Each row comes from the steps of one walk. Every step used is in the known rows, and no mark comes twice. Write the walk behind each row, first mark first.
Known rows:
vuneb/kagub/rofa: [ 5.805  0.778 -0.880  5.289 -2.729 -2.023 -2.024 -1.774 -4.021  4.491
  3.080 -3.021 -3.619  0.154  0.148  3.450  2.275 -1.434 -2.876 -4.969
  2.176]
gasoz/bofini/zovut/vuneb/kagub/rofa: [ 5.938  0.396 -1.792  5.360 -4.497 -2.266 -2.872 -1.948 -4.599  6.122
  2.511 -2.671 -4.581 -0.280 -1.680  3.848  0.583 -0.532 -2.215 -4.308
  2.737]
bofini/gasoz: [ 3.739 -1.884 -2.322  2.651 -4.127  1.199  0.152 -0.199 -4.143  2.680
  3.591  0.512 -2.623 -2.229 -1.267  1.522  1.058 -0.192 -0.641 -2.892
  2.919]
vuneb/zovut/bofini/gasoz: [ 3.238 -1.599 -2.208  3.076 -7.743  0.048 -1.755  0.651 -3.593  3.597
  2.941  1.247 -3.189 -3.119 -2.683  1.835 -0.737  1.484 -0.350 -2.704
  3.552]
tinonub/rofa: [ 2.699  1.045 -0.198  5.598  1.781 -0.971 -2.438 -1.042 -1.428  4.699
  3.520 -1.051 -4.669 -0.704  0.539  2.010  1.017 -1.488 -1.470 -4.729
  5.072]
tinonub/rofa/kagub/vuneb/zovut: [ 3.947 -0.188 -2.243  4.778 -0.617 -1.049 -5.537  0.006 -0.151  2.388
  2.097  0.729 -0.979 -2.630 -1.544  0.759 -1.165  0.972  1.316 -3.196
  4.011]
gasoz/bofini/zovut/rofa/tinonub: [ 1.799 -0.435 -0.508  2.726 -8.064  2.489 -4.813 -4.378 -3.870  5.390
  4.784 -3.152 -4.604 -2.130 -0.779  4.320  0.685  1.451 -0.624 -2.290
  5.049]
gasoz/bofini/zovut/vuneb: [ 4.463 -0.342 -3.225  3.733 -3.932  0.153 -3.179 -1.752 -3.557  5.731
  2.565 -1.275 -3.666 -1.933 -3.267  2.864 -1.262  1.516 -0.243 -2.608
  2.953]
vuneb/kagub/rofa/penut: [ 4.810  1.165 -2.435  2.477 -0.866 -2.754 -3.759 -3.339 -2.234  2.321
  4.274 -2.598 -2.929 -2.329  1.872  4.715  0.579 -0.045 -0.726 -4.981
  3.671]
zovut/vuneb: [ 5.280  0.561 -3.340  3.334 -0.697  0.681 -2.942 -0.421 -3.284  3.871
  3.004 -1.906 -1.988  0.252 -1.219  2.236 -0.298 -0.426  0.737 -2.930
  0.240]
kagub/vuneb/zovut/rofa: [ 4.892 -1.631 -1.890  5.821 -5.050  1.031 -4.853 -0.424 -2.998  4.795
  1.763 -0.644 -2.607 -0.093 -0.074  2.314  0.666  1.145 -0.114 -2.918
  1.793]
vuneb/zovut/bofini/gasoz/rofa/penut: [ 4.281  0.416 -2.271  2.166 -2.514 -1.911 -4.858 -3.735 -2.869  2.866
  3.310 -0.435 -3.336 -5.407  0.239  4.885 -2.122  3.106  1.392 -4.010
  5.998]
zovut/rofa: [ 4.254 -1.453 -0.741  4.858 -4.962  1.620 -3.133 -1.787 -4.152  5.754
  3.506 -2.149 -3.443  0.403  0.824  4.207  1.851  0.760 -1.553 -3.219
  1.093]
rofa/kagub/vuneb/zovut/bofini/gasoz: [ 3.024 -1.730 -2.383  2.453 -8.157 -0.004 -3.000  0.678 -3.076  3.976
  3.369  1.742 -2.597 -2.750 -3.460  2.096 -1.920  1.468  0.942 -1.920
  2.523]
rofa/gasoz/bofini/zovut/vuneb: [ 4.285 -0.005 -3.848  2.964 -4.170  0.516 -3.939 -1.373 -3.507  5.328
  2.522 -0.734 -3.602 -2.401 -2.772  3.306 -1.785  1.681 -0.025 -2.372
  3.151]
zovut/vuneb/kagub/rofa/tinonub: [ 3.840  1.934 -1.540  2.680 -4.653  0.347 -4.348 -3.053 -3.948  3.499
  4.576 -4.132 -3.466 -0.278 -0.323  3.380  0.851 -1.514 -0.036 -3.276
  3.194]
vuneb/kagub: [ 5.091 -0.715 -2.704  4.751  1.026 -1.254 -1.563 -0.980 -4.488  1.560
  2.470 -3.703 -2.522 -3.137 -1.812  1.290  3.734  2.907 -2.412 -6.131
  3.375]
bofini/zovut: [ 3.025 -0.691 -2.474  4.479 -6.070  0.048 -1.549 -2.479 -2.819  4.195
  3.410 -0.434 -3.498 -3.422 -1.614  1.862  1.152  1.147 -2.405 -3.185
  4.035]
vuneb/zovut/rofa/kagub: [ 3.362 -2.313 -1.503  3.770 -6.523 -0.244 -5.897 -2.227 -2.262  4.120
  4.581 -1.228 -1.118 -3.345 -1.003  4.923 -0.909  2.396  0.622 -2.576
  1.781]
vuneb/zovut/bofini/gasoz/rofa: [ 4.924 -0.262 -0.322  4.622 -5.006 -0.615 -3.456 -2.559 -5.098  5.533
  1.940 -0.193 -4.280 -3.748 -2.037  3.982 -1.534  2.868  0.065 -3.523
  4.934]
vuneb/zovut/bofini: [ 3.514  0.765 -0.854  4.063 -4.952 -0.878 -4.217  0.073 -1.732  4.192
  2.815 -0.891 -2.746 -2.502 -1.919  2.946 -0.484  2.591 -1.354 -3.689
  3.046]
gasoz/rofa/tinonub: [ 3.280  2.034  0.264  2.443 -1.924  1.689 -4.682 -4.894 -3.831  3.735
  4.355 -3.804 -3.382 -2.646  0.028  4.226  0.364  1.090  0.473 -3.313
  5.328]

Which walk is each row?
[ 3.697  0.777  0.108  0.995  1.617  1.392 -3.474 -1.616 -2.413  3.951
  2.850 -1.617 -3.303 -3.393 -0.461  5.563  0.028  3.402 -2.317 -4.203
  6.049] -> rofa/gasoz/bofini
[ 3.474 -1.206 -1.008  2.720 -4.412  1.145 -5.291 -2.176 -2.222  6.618
  4.025 -0.367 -2.566  0.035 -2.364  4.101 -1.479  1.656  1.075 -1.634
  0.818] -> gasoz/bofini/zovut/rofa/kagub/vuneb
[ 3.746  1.134 -1.024  3.833 -4.295 -0.457 -4.767  0.472 -1.393  4.750
  2.443 -0.315 -2.647 -1.067 -2.298  2.361 -1.149  2.139 -0.377 -3.248
  2.059] -> kagub/vuneb/zovut/bofini
[ 3.189 -1.003 -2.286  2.433 -4.704 -0.595 -4.632 -4.138 -2.434  4.531
  4.251 -1.557 -3.988 -3.647  0.931  5.571 -0.457  2.738 -0.542 -3.633
  4.987] -> gasoz/bofini/zovut/rofa/penut
[ 5.213  1.236 -3.338  2.442 -1.103 -2.711 -4.217 -2.957 -2.534  2.695
  4.058 -2.562 -2.925 -1.894  1.421  4.555 -0.227 -0.318  0.138 -4.673
  2.987] -> zovut/vuneb/kagub/rofa/penut
[ 2.799  0.204 -1.412  3.099 -5.804  2.499 -5.799 -2.567 -2.940  3.443
  3.910 -2.427 -2.787 -0.954  0.001  2.666  0.518  0.451  0.996 -2.251
  3.590] -> kagub/vuneb/zovut/rofa/tinonub
[ 2.972 -1.170 -1.534  2.291 -7.391  0.734 -0.935  0.114 -4.114  4.496
  3.872  0.557 -3.710 -1.736 -2.365  2.661 -0.230  0.812 -0.631 -2.641
  2.271] -> zovut/bofini/gasoz
[ 2.405 -1.462 -2.086  3.150 -7.635 -0.597 -3.335  0.649 -2.722  4.663
  3.362  2.108 -3.537 -2.585 -3.266  1.932 -2.285  0.910  1.104 -2.184
  3.420] -> tinonub/rofa/kagub/vuneb/zovut/bofini/gasoz
[ 3.811  0.224 -1.478  1.861 -0.427  0.960 -4.372 -1.126 -1.299  4.162
  4.360 -0.516 -0.882  0.453 -1.579  2.700 -0.856  0.244  1.598 -2.204
 -0.167] -> rofa/kagub/vuneb
[ 4.269  2.306 -1.914  1.789 -3.180  0.900 -4.065 -0.904 -2.524  3.274
  3.551 -0.381 -2.658 -0.566  2.526  5.205 -0.233 -1.594 -1.542 -3.028
  2.330] -> kagub/rofa/gasoz
[ 2.929  1.036 -0.436  2.449 -6.036  1.218 -4.942 -3.947 -4.304  3.785
  3.840 -2.030 -3.860 -3.900 -1.432  3.615 -0.970  1.795  1.295 -2.661
  6.074] -> vuneb/zovut/bofini/gasoz/rofa/tinonub
[ 4.554 -0.250 -4.417  4.089 -4.872  0.165 -2.958 -1.250 -3.531  4.813
  2.877 -0.921 -2.985 -1.356 -2.435  1.771 -0.867  0.212  0.318 -2.355
  1.444] -> bofini/zovut/vuneb
[ 3.594  0.205 -2.734  2.108 -4.230  2.415 -4.827 -0.774 -3.527  3.421
  3.211 -0.655 -2.838 -1.373  1.959  5.011  0.316  1.150 -0.835 -2.942
  2.185] -> zovut/rofa/gasoz
[ 3.497  1.502 -2.126  3.091 -6.722  0.154 -4.390 -3.599 -4.051  3.960
  4.520 -3.633 -3.975 -1.083 -0.962  3.277  0.584 -1.260 -0.266 -3.024
  3.797] -> bofini/zovut/vuneb/kagub/rofa/tinonub
[ 6.376  0.881 -2.059  5.258 -3.108 -2.016 -2.803 -1.353 -4.513  4.951
  2.822 -2.995 -3.596  0.875 -0.628  3.365  1.085 -1.740 -1.657 -4.414
  1.106] -> zovut/vuneb/kagub/rofa
[ 3.813 -1.266 -0.593  2.518 -4.379 -0.622 -4.411 -3.812 -3.823  4.668
  4.680 -0.898 -2.036 -4.473 -1.966  5.510 -1.954  2.516  1.258 -2.642
  3.084] -> bofini/gasoz/rofa/kagub
[ 3.136  1.006 -0.380  2.024 -4.173  1.921 -3.904 -4.484 -4.630  3.599
  4.342 -2.579 -3.732 -3.084 -0.657  3.721 -0.025  0.874  1.073 -2.724
  5.671] -> bofini/gasoz/rofa/tinonub
[ 3.943 -0.322 -0.197  2.298 -1.245  1.265 -4.845 -1.394 -2.844  4.639
  2.077 -1.241 -3.577 -3.514 -0.353  5.800 -0.271  4.081 -1.966 -3.936
  6.274] -> vuneb/zovut/rofa/gasoz/bofini
[ 3.005  2.326  0.140  2.141 -4.759  1.431 -3.854 -3.596 -2.707  3.933
  5.363 -3.330 -3.258  0.257  1.106  4.112  0.829 -2.609 -0.620 -2.602
  3.290] -> kagub/rofa/tinonub
[ 4.420  0.361 -2.162  1.785 -0.681 -1.244 -3.802 -4.254 -3.291  2.717
  3.784 -1.020 -3.171 -4.722  1.058  4.889 -1.281  2.213  1.229 -4.100
  5.419] -> bofini/gasoz/rofa/penut
[ 5.329 -1.161 -4.382  4.939 -1.789 -1.736 -2.684 -1.237 -5.257  3.520
  1.733 -3.057 -3.711 -3.681 -4.164  1.470  1.447  3.727 -1.292 -5.131
  3.887] -> gasoz/bofini/zovut/vuneb/kagub
